Every row comes from one small tree of marks. Brackets hold a mark, then the marks that hang from it, in the order of their numbers. Every link used is in the known rows. Which tree was each row made from?
Known rows
[z_548 z_152]: [-.02, -.19, -.05, .19, -.09, -.33, -.09, -.49, .37, -.03, -.03, .00, -.24, .18, -.05, .43, -.32, -.01, .09, -.24]
[z_948 [z_415 z_548 [z_612 z_540]]]: [-.21, -.20, -.11, -.01, -.26, -.35, -.08, -.21, .47, -.12, -.24, -.16, -.20, .35, .07, .52, .43, .07, -.03, -.34]
[z_948 [z_415 [z_612 z_540]]]: [-.15, -.14, -.10, -.04, -.13, -.31, -.07, -.34, .39, -.05, -.27, -.14, -.16, .26, -.06, .45, .23, .14, -.11, -.24]
[z_960 [z_152 [z_540 z_612]]]: [.01, -.04, .27, .10, -.14, -.28, -.30, -.69, .32, -.09, .05, .17, -.05, -.04, .18, -.02, -.41, -.04, .38, -.06]
[z_960 [z_152 [z_540 [z_612 [z_948 [z_415 z_548]]]]]]: [-.04, .01, .33, .18, -.37, -.35, -.33, -.27, .30, -.20, -.14, .03, -.10, .23, .36, .34, -.12, -.01, .44, -.15]
[z_612 [z_540 z_152] [z_948 z_415]]: [-.05, -.01, -.04, .19, -.16, -.41, -.05, -.18, .27, -.11, -.10, -.15, -.03, .38, .18, .37, .10, .12, -.04, -.28]
[z_415 [z_548 [z_152 z_540 z_960]] [z_612 z_948]]: [.02, .02, .38, .08, -.65, -.47, .06, -.24, .46, -.07, -.28, .13, -.26, .49, .42, .69, -.23, -.04, .21, -.27]
[z_948 [z_415 [z_548 z_152]]]: [-.20, -.18, -.08, .19, -.31, -.44, -.14, -.30, .47, -.12, -.14, -.13, -.27, .38, .08, .60, -.03, -.01, .19, -.35]
[z_540 z_152 z_612]: [-.02, -.12, .01, .20, -.05, -.27, -.17, -.53, .35, -.08, .03, .03, -.04, .19, .07, -.13, -.24, -.03, .17, -.30]
[z_948 [z_415 [z_548 z_152] z_612]]: [-.23, -.16, -.03, .08, -.43, -.49, -.05, -.25, .47, -.05, -.28, -.13, -.28, .49, .07, .72, .07, -.02, .11, -.35]
[z_540 [z_152 z_960] [z_612 [z_948 [z_415 z_548]]]]: [-.06, -.05, .16, .21, -.45, -.37, -.11, -.18, .47, -.20, -.20, .01, -.08, .45, .48, .19, -.10, .01, .31, -.34]
[z_540 z_152 [z_612 [z_948 z_415]]]: [-.01, -.01, .11, .26, -.16, -.29, -.16, -.24, .26, -.12, -.17, -.08, -.04, .36, .15, .16, -.14, .04, .14, -.25]
[z_548 [z_415 [z_612 z_540] z_948]]: [.00, -.34, .01, -.06, -.05, -.18, .07, -.36, .43, .07, -.26, -.02, -.11, .22, -.16, .55, .28, .09, -.29, -.25]
[z_548 [z_152 [z_540 [z_612 z_948]] z_960] z_415]: [.19, -.12, .41, .15, -.20, -.24, -.13, -.60, .38, .03, -.25, .11, -.17, .17, .19, .35, -.58, -.06, .28, -.11]
[z_948 [z_415 z_548 [z_612 [z_540 [z_152 z_960]]]]]: [-.24, -.07, -.04, -.04, -.55, -.56, .09, -.29, .60, -.11, -.20, -.03, -.09, .51, .45, .33, .23, .06, .09, -.39]
[z_152 z_960]: [-.07, -.15, .00, .15, -.17, -.20, -.08, -.55, .48, -.11, -.09, .16, -.17, .08, .18, .15, -.27, .06, .13, -.23]
[z_612 [z_540 [z_152 z_960]] [z_948 z_415]]: [-.04, .01, .04, .12, -.31, -.44, .03, -.26, .41, -.11, -.16, -.03, -.04, .39, .40, .34, -.05, .13, .05, -.24]
[z_612 [z_540 [z_152 z_960]] [z_948 [z_415 z_548]]]: [-.09, -.06, .01, .15, -.46, -.49, .00, -.11, .50, -.18, -.12, -.05, -.09, .48, .51, .41, .14, .09, .12, -.37]

Write each row's tree
[.06, -.05, .37, .10, -.38, -.38, .08, -.48, .40, .09, -.38, .13, -.18, .32, .25, .63, -.38, -.03, .10, -.16] => [z_548 [z_152 z_540 z_960] [z_415 [z_612 z_948]]]
[.01, -.31, .03, .15, -.08, -.26, .03, -.45, .42, .09, -.16, .00, -.20, .24, -.14, .63, -.18, -.01, -.08, -.23] => [z_548 z_152 [z_415 z_948]]
[.09, -.17, .32, .08, -.10, -.22, -.11, -.61, .39, .05, -.17, .05, -.16, .21, -.09, .37, -.38, -.07, .13, -.16] => [z_548 [z_152 [z_540 z_612]] [z_415 z_948]]
[-.06, -.12, .06, -.11, -.60, -.48, .24, -.20, .62, -.07, -.12, .14, -.10, .55, .41, .41, .23, .04, -.06, -.39] => [z_415 z_548 [z_612 [z_540 [z_152 z_960]]] z_948]
[.08, -.07, .38, -.02, -.55, -.33, -.06, -.44, .58, -.10, -.13, .19, -.25, .40, .31, .38, -.39, -.08, .33, -.23] => [z_415 [z_548 [z_152 [z_540 z_612] z_960]] z_948]
[-.04, -.11, -.06, .05, -.21, -.40, .03, -.53, .51, -.07, .08, .09, -.04, .22, .33, .05, -.15, .06, .08, -.27] => [z_612 [z_540 [z_152 z_960]]]
[-.22, .06, .25, .01, -.68, -.56, .01, -.42, .58, -.09, -.35, .05, -.26, .52, .39, .60, -.19, -.02, .29, -.28] => [z_948 [z_415 [z_548 [z_152 z_540 z_960]] z_612]]
[.11, -.09, .12, .28, -.09, -.24, -.14, -.30, .25, -.11, -.03, .03, -.04, .27, .13, .06, -.21, -.01, .12, -.28] => [z_540 z_152 [z_612 z_948]]
[-.18, .00, -.03, -.07, -.40, -.53, .11, -.43, .52, -.04, -.24, .00, -.05, .41, .33, .26, .02, .11, .01, -.26] => [z_948 [z_415 [z_612 [z_540 [z_152 z_960]]]]]
[.11, -.06, .19, .19, -.25, -.26, -.07, -.37, .38, -.10, -.09, .15, -.05, .26, .35, .02, -.38, .01, .20, -.25] => [z_540 [z_152 z_960] [z_612 z_948]]
[-.01, -.09, .08, .12, -.23, -.29, -.08, -.61, .49, -.08, -.01, .17, -.04, .18, .29, -.17, -.40, -.01, .26, -.26] => [z_540 [z_152 z_960] z_612]
[-.02, .04, .35, .16, -.44, -.22, -.25, -.27, .45, -.24, -.28, .05, -.17, .33, .41, .25, -.17, .02, .38, -.24] => [z_152 [z_540 [z_612 [z_948 [z_415 z_548]]]] z_960]
[-.03, -.08, .01, -.07, -.29, -.42, .18, -.25, .42, -.01, -.10, .04, -.05, .45, .07, .39, .19, .08, -.23, -.31] => [z_415 [z_612 [z_540 z_152]] z_948]
[-.09, -.02, .29, .05, -.51, -.42, -.20, -.54, .57, -.13, -.21, .02, -.25, .36, .34, .31, -.38, -.07, .47, -.23] => [z_948 [z_415 [z_548 [z_152 [z_540 z_612] z_960]]]]
[-.04, -.25, -.01, -.09, -.32, -.27, .06, -.12, .49, -.09, -.15, .01, -.20, .39, .04, .60, .43, .07, -.17, -.37] => [z_415 z_548 [z_612 z_540] z_948]
[.02, -.39, -.07, -.02, -.02, -.37, .02, -.51, .41, .16, -.19, -.11, -.19, .19, -.15, .61, .00, .00, -.13, -.23] => [z_548 z_152 [z_415 [z_612 z_540]]]
[.00, -.21, -.04, .13, -.27, -.42, -.10, -.04, .36, -.11, -.17, -.23, -.27, .43, .11, .83, .14, .05, .05, -.28] => [z_612 z_540 [z_948 [z_415 [z_548 z_152]]]]
[.01, -.19, .00, -.12, -.17, -.23, .09, -.24, .40, -.02, -.20, .03, -.17, .29, -.09, .54, .23, .11, -.26, -.24] => [z_415 [z_612 z_540] z_948]
[-.05, -.02, .23, .12, -.43, -.40, .00, -.31, .47, -.13, -.05, .08, -.24, .43, .15, .60, -.14, -.05, .15, -.32] => [z_415 [z_548 [z_152 z_540]] z_948]
[.05, -.08, .03, .09, -.20, -.40, .08, -.16, .28, -.03, -.11, -.02, -.05, .40, .16, .38, .14, .08, -.16, -.32] => [z_415 [z_612 [z_540 z_152] z_948]]
[.01, -.19, .03, .05, -.44, -.45, -.02, -.12, .49, -.10, -.22, -.11, -.28, .45, .33, .79, -.03, .06, .13, -.26] => [z_612 z_540 [z_948 [z_415 [z_548 [z_152 z_960]]]]]
[-.21, -.15, .04, .01, -.59, -.52, .03, -.33, .59, -.04, -.34, .00, -.29, .50, .28, .68, -.09, -.01, .17, -.30] => [z_948 [z_415 [z_548 [z_152 z_960]] z_612]]
[.07, -.32, .01, .09, .04, -.17, -.02, -.26, .29, .05, -.28, -.08, -.13, .16, -.09, .55, .23, .09, -.23, -.25] => [z_548 [z_415 [z_612 z_540 z_948]]]
[.15, .04, .39, .14, -.23, -.11, -.19, -.47, .35, -.14, -.17, .19, -.13, .13, .28, .08, -.43, .02, .28, -.14] => [z_152 [z_540 [z_612 z_948]] z_960]
